Each row was made from one walk, in order. Every step used is in the known rows, and no mark comes twice. Write each row's walk.
(in the rows, 128 means zero)
Known rows:
merus-ragal-vure: [111 141 117  99 137  92 115 124 108 129 159 115 136 134 101 153 137 130
 128 138 117 146 121 127 136 128 145 147 111 130 149 144 115 127 123 103
 140 152 118 113 183]
mese-zened: [145 117 145 131 155 129  98 115 117 109 112 141 114 140 131 146 119 129
 128 119 118 137 124 133 120 134 100 141 104 107 133 121 101 133 131 121
 139 110 121 131 116]
mese-zened-sosad-fori: [120 111 148 186 212 119  88  98 114 105 146 165  94 160 165 165 122 105
 122 114 131 126 108 120 136 156  81 175 115  75 140  91 118 120 110 148
 165 109 134 123  71]
mese-zened-dini-merus: [106 120 129 139 162 154 120 109 126 106 128 158  94 169 139 181 138 153
  99 125  89 163 135 135 107 117  94 186  98 114 112  94 102 147 119 118
 120  79 148 144 109]
dabom-fori-sosad-zened-dini-merus: [ 69 118 105 219 192 144  92 102 125 129 163 155  77 185 170 196 137 181
 103 116  97 149 153 126 135 130  83 195  83 106 145  13 138 151 100  84
 134  80 164 126  55]
dabom-fori: [107 128 119 161 145 131 131 146 125 146 139 123 118 127 140 133 129 125
 112 144 123 135 144 128 147 146 116 124 119 113 137 116 126 123 136 119
 122 123 124 109  91]
ragal-vure: [ 97 144 123 119 143 119 120 106  97 125 128 108 117 130 109 135 125 109
 128 135 117 121 131 130 131 130 115 135 116 125 152 142 121 127 132 109
 131 151 141 113 141]
gepi-vure-ragal-merus: [106 138 118 137 119  67 136 118 105 136 193  98 120 135 126 189 164 143
 105 152 116 150 110 144 132 101 126 152 110 155 147  87 121 144 135 102
 135 122  98 122 132]
dugud-kalazum: [144 137 127  99 113 128 110 131 154 124 123 122 143 122 136 126 112 143
 135 125 110 139  90 123 111 133 118 122  91 154 120 129 111 126 117 109
 119 138 164 141 149]
pelu-zened-dini-merus-nipiz-numuv: [103 110  91 128 118 159 151 148 139  84 159 171 120 168 115 142 109 160
  98 160  99 216 131 103 116 111 119 184 103 148 144  99 129 146 142 109
 103  94 137 149 174]
pelu-zened-sosad-fori: [122 110 125 196 197 136 128 111 104 105 176 167  83 166 163 147  98 114
 127 134 130 127 120 116 140 149  85 171 111  99 138  81 138 116 110 143
 158 116 143 117  91]
vure-ragal-merus: [122 130 111 137 100  86 137 142 104 123 178 125 135 137 127 180 154 155
 104 131 114 152 109 131 112 117 132 138 134 145 124  81 128 147 140 106
 130 116 121 133 110]
merob-kalazum-dugud-merus-dini-zened-sosad: [133 126 150 148 188 187  86 111 125 108 137 140 131 160 177 173 130 147
 112 135  84 151 123 109 106 139 101 180  59 157 117 140  92 132 125  96
 138 127 168 145 136]
vure-rediz: [134 130 144 158 134 117 115 126 129 123 177 131 120 113 124 149 133 114
 143 145 119 112 126 138 120 114 132 117 142 121 131 122 134 133 147  99
 125 124 137 135 110]
numuv-nipiz: [125 129 107 123 115 149 118 140 140 122 142 138 146 130 113 124 111 132
 109 132 128 156 118 114 102 128 128 133 141 132 137 154 120 128 153 123
 155 121 119 136 168]
rediz-vure-gepi: [125 149 133 152 138 101 141 125 129 122 167 119 142 124  94 162 155 133
 102 149 107 146 134 139 133 131 119 134 104 116 169 124 110 158 133 113
 129 137 150 128 100]
sosad-zened-dini-merus-ragal-vure: [ 84 140 101 121 156 109 108  98 110 107 171 146  97 183 123 206 137 164
 109 130  92 180 132 130 118 113 112 207  85 136 134  86 109 141 100  79
 138 111 141 132 162]
dugud-merus: [128 129 135 136 113 136 146 141 128 110 168 135 135 127 138 144 134 151
 129 136 125 150 123 134 105 125 125 137 128 150 128 131 113 151 124 126
 107 117 159 122 102]
nipiz-numuv: [129 126 120 121 117  96 122 142 134 112 125 126 136 119 110 129 143 133
 138 141 140 140 121 128 147 138 127 117 118 132 151 122 145 140 152 117
 105 133 123 127 132]
rediz-vure-ragal: [137 136 113 138 155  83 142 137 120 132 181 105 135 131 100 169 138 143
 109 154 120 165 121 110 144 112 130 131 119 116 155  95 106 147 119  92
 143 147 132 120 134]
merob-kalazum-dugud-merus-ragal: [176 136 173 112 113 123 131 156 158 118 163 120 166 116 125 160 149 164
 109 149 112 178 116 126 108 152 138 128  75 168 119 152  71 131 131  90
 102 139 117 130 148]
rediz-vure-ragal-merus-nipiz-numuv: [114 125  96 126 104  59 151 154 109 107 180 116 170 129  82 164 146 154
  84 166 117 217  96 100 144 104 149 144 123 148 178  91 112 164 155  82
 115 142 110 133 152]
pelu-zened: [148 116 127 141 140 145 138 128 107 113 142 143 104 142 129 128  92 135
 132 141 115 138 137 129 126 127 104 137 102 130 126 115 123 128 132 115
 134 120 130 125 135]
rediz-vure: [127 134 128 141 159 116 149 116 111 135 127 109 123 130 108 134 126 127
 116 150 120 137 132 125 153 114 125 130 111 118 148 123 106 141 120 110
 123 149 137 117 123]
kalazum-dugud-merus-dini-zened: [137 122 138 136 174 184 106 110 122 107 134 107 122 140 164 174 128 136
 122 150 100 150 134 135 119 127 116 169  91 148 115 119  80 140 102  94
 138 108 177 126 136]
fonu-fori-sosad-zened: [109 122 134 218 197 110  72 107 120 116 140 137  79 153 159 169 108 140
 137 107 140 116 120  84 145 134  99 173  90  92 164  55 144 126 113 106
 167 108 120 118  81]
pelu-zened-mese: [134 112 119 136 163 147 120 110 110  99 118 144  76 161 135 153  66 118
 131 124 133 130 127 118 140 116 109 126  78  99 145 100 115 115 122 123
 146 105 130 117 134]
fonu-fori-dabom: [117 132 116 175 172 127 100 133 133 146 161 119 117 104 119 141 148  86
 111 134 129 150 118 122 150 122 134 131 118  89 149  83 135 112 126 133
 147 133 116 127 118]
ragal-merus-dugud: [121 123 155 140 125 123 141 103 111 133 120 112 131 132 131 159 147 111
 117 156 112 131 128 147 147 143 140 150 110 146 113  99  98 148 128 118
 133 139 135 125 107]
dugud-merus-dini-zened: [122 126 116 129 157 164 120 137 113 104 148 137 118 155 160 164 119 155
 133 138  93 162 124 132 101 108 122 181 116 153 113 112 108 152 114 103
 138 104 169 133 150]
vure-ragal-merus-dini: [103 133 100 128 125 103 135 145 115 120 171 122 136 144 143 180 157 141
 114 143  97 146 108 130 109  99 151 150 145 159 105  83 128 149 134  97
 138 118 131 147 150]
sosad-zened: [143 123 128 142 141 116  94 108 122 110 125 143 111 144 143 146 106 138
 135 115 130 137 125 130 124 127 101 145 108 129 134  98 122 131 115 107
 147 119 123 133 115]
ragal-merus: [110 127 126 139 106 120 142 121  94 127 125 128 123 134 132 145 141 141
 114 129 113 125 120 146 122 120 126 137 126 148 118 106 131 142 142 124
 109 117 124 128 100]
dugud-merus-dini: [109 133 122 127 135 155 142 145 140 107 159 134 137 135 154 146 140 137
 139 148 108 142 122 133 101 105 142 150 138 163 108 131 112 153 120 116
 114 118 167 136 142]
merob-kalazum-dugud-merus-dini-zened-mese: [142 130 152 121 182 181  90 117 135  96  90 119 103 155 162 188  98 130
 108 129  99 159 114 114 113 126 112 150  44 134 125 116  66 120 118  81
 136 108 153 133 154]
kalazum-dugud-merus: [143 126 157 144 130 153 133 114 136 112 153 105 140 115 143 154 144 132
 119 145 129 137 133 135 123 142 119 127 103 143 129 137  85 139 114 116
 109 121 166 115  86]
kalazum-dugud-merus-dini-zened-pelu: [110 133 144 132 202 196 113  97 121  93 147 116 118 118 183 175 135 114
  96 162 104 167 143 131 143 107 125 173  89 123 120 146  76 148 105 130
 146 101 187 125 137]
fori-fonu: [120  95 105 103 132 115  92 128 129 129 112 122 120 142 131 134 134 135
 125 124 135 135 119 126 139 139 126 149 110 117 133  86 137 133 126 138
 124 126 153 130 121]
merus-nipiz: [119 119 119 115 113 148 127 139 146 119 131 141 161 128 121 106 109 122
 111 129 127 170 117 100 114 118 149 144 144 134 141 151 118 118 127 132
 141 129 112 139 170]
dini-merus-ragal-vure: [109 145 118 114 120 101 140 139 103 131 167 118 126 141  91 171 147 158
 103 143 106 162 121 142 133 132 144 173 110 146 138 122 103 140 117 104
 108 146 113 117 163]

Write each row's walk:
[121  97 117 137 161 100 102 134 131 123 125 123  98 144 144 141 132 112
 118 129 144 137 103 132 146 159 113 164 124  95 132  46 134 123 107 143
 135 122 149 120  96] : sosad-fori-fonu
[129 108 114 202 212 140  97 102 112 124 199 164 100 140 144 146 125  92
 121 131 121 148 118 152 148 140  94 158 108  82 150  36 141 117  98 138
 169 133 153 127  99] : pelu-zened-sosad-fori-dabom
[ 95 137 120 124 184 178 127 125 112  88 161 146 114 133 180 166 125 133
 106 152  97 180 134 130 125  88 130 184 113 130 117 139 105 161 116 139
 144  96 180 131 151] : dugud-merus-dini-zened-pelu
[ 91 133  98 120 155 138 148 119  94 110 191 144  89 180 111 187 122 161
 106 159  77 181 144 129 119 111 114 199  80 138 128 100 110 141 116  88
 124 111 148 124 181] : pelu-zened-dini-merus-ragal-vure
[120 116 112 108 101 113 124 152 153 104 129 140 166 120 103 106 125 128
 121 142 141 181 110 101 133 130 150 132 133 140 163 145 133 131 151 123
 119 134 109 139 173] : merus-nipiz-numuv
[125 108 134 191 228 124  58  88 121 122 171 162 112 136 146 164 150  85
 116 109 124 148 104 156 142 147  90 164 110  58 155  43 119 121  99 145
 178 125 142 133  79] : mese-zened-sosad-fori-dabom
[137 132 154 111 109 121 125 106 140 129 114 108 148 127 138 156 131 129
 126 154  93 142  92 141 132 146 130 143  72 171 104  98  80 148 117  97
 123 151 167 136 130] : ragal-merus-dugud-kalazum
[121 112 108 191 220 134  66  92 102 137 172 154 107 145 148 164 138 103
 109 109 122 159 112 149 149 142  97 181 112  70 153  31 141 116  90 138
 187 125 152 127 101] : dini-zened-sosad-fori-dabom
[158 126 162 112  92 136 125 164 172  89 133 127 186 102 108 121 135 142
 101 158 124 208 105 102 106 155 129 120  86 174 158 165  84 136 163  92
  86 144 119 140 152] : merob-kalazum-dugud-merus-nipiz-numuv
[124 132 146 134 155 171 128 119 148 110 146 103 140 120 158 154 151 116
 128 159 113 131 131 136 118 125 138 139 112 156 113 137  83 138 108 108
 116 123 175 129 126] : kalazum-dugud-merus-dini
[119 140 149 157 151 101 113 103 130 135 191 103 104 112 122 158 143 103
 143 166 121 109 126 151 139 101 126 133 120 131 156 131 125 130 141  93
 129 128 114 124 131] : gepi-vure-rediz
[110 121 110 149 145 173 158 125 116 108 161 159  83 174 139 163 112 159
 105 148  86 163 147 130 112 111  98 180  97 137 107  84 124 143 118 114
 113  87 157 139 130] : pelu-zened-dini-merus
[140 130 123 122 104 109 148 162 133 134 165 139 136 138 110 165 151 179
 102 138 114 167 119 138 132 130 157 164 123 152 115 107 110 140 111 121
 106 122 101 132 148] : dini-merus-ragal
[148 132 140 112 105  88 122 126 149 124 167 103 158 129 133 191 141 145
 117 155  94 170  82 128 121 142 136 144  78 169 110  72  79 154 116  81
 144 148 163 142 143] : vure-ragal-merus-dugud-kalazum
[115 134 133 136 168 130 101  96 123  94 137 155 107 120 161 149 115 120
 110 126 135 155 136 128 149 107 110 147 104 106 140 126 118 138 120 141
 157 112 135 131 116] : sosad-zened-pelu
[124 139 120 126 142  76 123 125 139 138 195  99 125 128 120 172 153 131
 122 151 131 154 117 128 136 110 128 145 112 137 159 109 120 129 122 106
 154 132 101 121 161] : gepi-vure-ragal
[159 134 160 125 160 178 106 135 133 108 113 118 129 139 155 164 122 147
 111 146  84 165 124 129  98 139 106 158  66 166 108 128  74 134 128  75
 124 125 152 141 157] : merob-kalazum-dugud-merus-dini-zened
[109 120 115 187 200 124  86 100 131 141 186 148 125 125 144 146 162  85
 117 118 134 138 109 150 150 140 119 152 134  80 152  50 146 116  95 150
 165 142 150 129  92] : zened-sosad-fori-dabom
[ 72 145 101 107 143 120 139 118 116 125 176 129 115 166 109 186 159 152
 101 144  89 171 134 127 122 115 138 190 106 135 128 116 116 139 113 100
 119 120 144 128 174] : zened-dini-merus-ragal-vure
[154 132 156 102 132 130 112 112 172 130 116 107 152 120 134 140 117 118
 141 152 107 144  99 124 137 156 132 134  72 154 115 121  77 134 104 102
 142 161 169 136 160] : merus-dugud-kalazum
[ 61 141 124 226 219  92  69  93 107 108 240 141  58 176 136 248 140 148
 125 140  90 143 124  93 132 106 112 222  82  92 166  37 137 143 116  50
 155  95 147 125 108] : fonu-fori-sosad-zened-dini-merus-ragal-vure-rediz
[ 89 131 111 137 135 154 150 123 136 124 144 144 107 160 137 163 148 151
  98 134  99 153 139 130 112 111 123 172 123 133 108 100 129 142 116 126
 108  97 154 141 121] : zened-dini-merus
[ 93 142 118 150 163 101  93  97 111 102 220 149  90 166 118 226 142 150
 123 147  82 165 128 140 110  98 114 197 100 130 139  80 114 148 119  51
 135 106 151 139 145] : sosad-zened-dini-merus-ragal-vure-rediz
[105 146 141 150 152 111 108 103  96 121 177 110 110 114 104 155 131  94
 142 151 109 105 129 141 122 119 117 124 132 116 157 134 127 133 151  79
 127 146 149 120 123] : ragal-vure-rediz
[104 125 107 130 149 149 117 117  79 122 107 130 106 163 154 165 124 145
 114 132  83 137 121 143 117 105 121 178 113 151 103  88 125 144 129 100
 139 105 138 141 148] : ragal-merus-dini-zened
[103 126 112 150 147 144 116 104 129 105 142 160  90 176 152 182 127 164
 107 120 101 163 136 131 110 110  96 189 102 136 115  69 122 144 104 106
 128  87 153 146 107] : sosad-zened-dini-merus
[120 117 118 114  85 121 138 165 152  85 168 147 175 120 114 123 130 154
 123 150 137 204 105 107 110 125 146 142 134 162 162 148 119 154 148 120
  97 123 139 134 147] : dugud-merus-nipiz-numuv
[125 117 114 125 171 140  90 100 103 114  91 134  85 165 141 169  82 129
 118 101 133 142 121 112 143 119 111 149  84  88 150  92 117 114 114 121
 162  97 129 118 134] : dini-zened-mese
[ 95 137 134 140 178 110  97 102 105 102 210 145  92 160 107 226 151 140
 114 153  68 164 128 144 107 107 112 193  97 107 135 103  94 152 135  65
 127  98 146 138 144] : mese-zened-dini-merus-ragal-vure-rediz
[110 142 124 106 122 102 135 136 106 111 199 119 144 133 111 169 143 151
 129 148 115 169 119 134 113 127 140 157 112 152 146 147 100 150 121  99
 118 141 149 107 155] : dugud-merus-ragal-vure
[121 118 102 127 142 147 156 142 126 112 190 164 100 178 132 180 125 181
 105 151  87 188 140 126 118 110 126 190  92 142 104  86 117 142 111 107
 119  89 137 139 168] : pelu-zened-dini-merus-ragal
[115 136 139 109 137 158 134 107 181 125 134 123 130 152 143 173 138 143
 113 158  79 171 110 127 121 137 125 179  70 158  95  90  78 146  93 101
 121 127 196 152 152] : zened-dini-merus-dugud-kalazum
[111 116 106 135 164 166 134 108 120 107 152 155  92 168 149 142 104 131
 132 140 100 148 150 115 115 107  98 154  99 119 117 108 135 130 127 112
 143  94 161 136 147] : pelu-zened-dini
[116  77 103 171 199 126  89 111 104 108 161 161  75 181 167 152 104 120
 126 131 134 133 111 114 152 158  83 192  94  88 142  40 147 121 106 153
 153 114 168 121  83] : pelu-zened-sosad-fori-fonu
[ 91 133 114 129 129 139 137 126 105 125 118 128 123 142 147 145 145 126
 122 141  98 119 120 144 118 102 146 146 137 161  99 108 129 144 134 114
 116 119 135 144 139] : ragal-merus-dini
[112 115 141 191 231 176  95  92 116 102 166 131 102 162 197 190 133 112
 116 143 113 139 118 119 133 149  99 204 100 115 125  87  95 126  81 121
 162 104 190 119  91] : kalazum-dugud-merus-dini-zened-sosad-fori
[ 71 121 117 212 220 130  69  85 132 111 153 149  70 178 178 183 119 133
 137 108 123 126 132  69 133 114  93 190  84  81 152  49 157 127 108 104
 178  80 152 130  96] : fonu-fori-sosad-zened-dini
[ 93 118 121 198 171 129 106 125 123 150 149 121 114 137 147 142 138 145
 122 125 123 115 144 123 154 148 115 135 109  98 158  74 144 136 123 106
 136 122 139 106  73] : dabom-fori-sosad
[100 127 139 138 151 157 150 104 153 129 138 130 116 155 136 177 153 124
 103 162  99 161 147 131 138 134 136 186 106 133 104  88  96 147 105 121
 132 117 162 138 130] : zened-dini-merus-dugud
[ 88 135 117 109 170 121 110 104 103 108 161 143 101 175 113 205 147 153
 102 136  78 181 131 133 114 120 110 204  81 114 133 109  89 146 116  95
 131 102 138 129 164] : mese-zened-dini-merus-ragal-vure
[111 114 129 158 201 190  85  87 113 105 156 129 124 162 186 185 134 136
 123 138 102 135 133 115 127 127 112 189  85 138 125 128  99 137  98 116
 151 112 194 131 115] : kalazum-dugud-merus-dini-zened-sosad
[131 142 165 145 147 111 108 106 116 109 234  92 140 103 111 197 158 118
 135 174 109 141 125 145 123 132 139 134 103 137 153 149  77 142 129  60
 115 142 165 108 122] : kalazum-dugud-merus-ragal-vure-rediz
[117 117 156 143 180 158 119  89 144 112 121 144 103 166 138 194 144 125
 105 154  88 168 143 136 133 140 108 199  81 112 108  83  70 153 107 115
 143  99 155 141 118] : mese-zened-dini-merus-dugud
[119 109 136 155 182 135  76  90 110 109 136 164 114 157 153 158 125 127
 128 110 120 122 125 116 131 134  95 161  97  98 141 133 121 132 128 142
 154 113 137 136  95] : mese-zened-sosad
[102 120 129 184 183 119 119 109 124 124 161 151 106 150 162 146 133 105
 122 122 142 117 112 114 142 149 110 164 139  96 138  97 144 114 106 156
 151 125 142 121  85] : zened-sosad-fori
[107 114 123 212 186 119  69 105 118 132 147 138  96 153 161 159 115 156
 132 111 125 125 141 125 149 147  88 151  88 100 165  43 137 137 113  86
 154 112 135 111  61] : dabom-fori-sosad-zened
[121 125 109 120 172 157 103 123 113 123 109 131 111 155 150 149 111 132
 130 130  98 140 129 126 123 112 125 170 117 132 113 109 123 129 116 106
 157 114 139 139 178] : merus-dini-zened
[101 116 108 167 168 114  88 103 140 116 181 164 104 188 150 207 147 204
 120 107 100 166 130 122 122 112 124 212  87 126 131  30 132 156  83  88
 148  88 146 146 132] : fori-sosad-zened-dini-merus-ragal
[107 156 129 121  99  86 130 144 126  96 238 129 162 129  98 197 174 160
 119 146 101 177 123 147  91 142 134 162 106 150 168 150 106 165 132 102
 127 129 160 119 131] : dugud-merus-ragal-vure-gepi
[ 88 120 100 125 172 149  99  99  81 111  80 133  80 180 160 187  97 125
 112 114 100 132 111 129 132  93 130 168  90 119 121  75 116 130 119 108
 150  89 137 133 147] : ragal-merus-dini-zened-mese
[101 114 143 187 194 143  89  68 147 118 143 146  96 182 156 205 141 156
 124 129 100 146 144 127 140 136 110 215  75 120 129  15 105 162  79  89
 163 106 176 140 102] : fori-sosad-zened-dini-merus-dugud
[ 79 114 133 221 209 147  90  83 143 134 155 140  86 181 168 209 142 154
 107 144  96 156 161 128 163 153  96 209  66 105 141   4 104 158  88  79
 159 102 170 121  64] : dabom-fori-sosad-zened-dini-merus-dugud
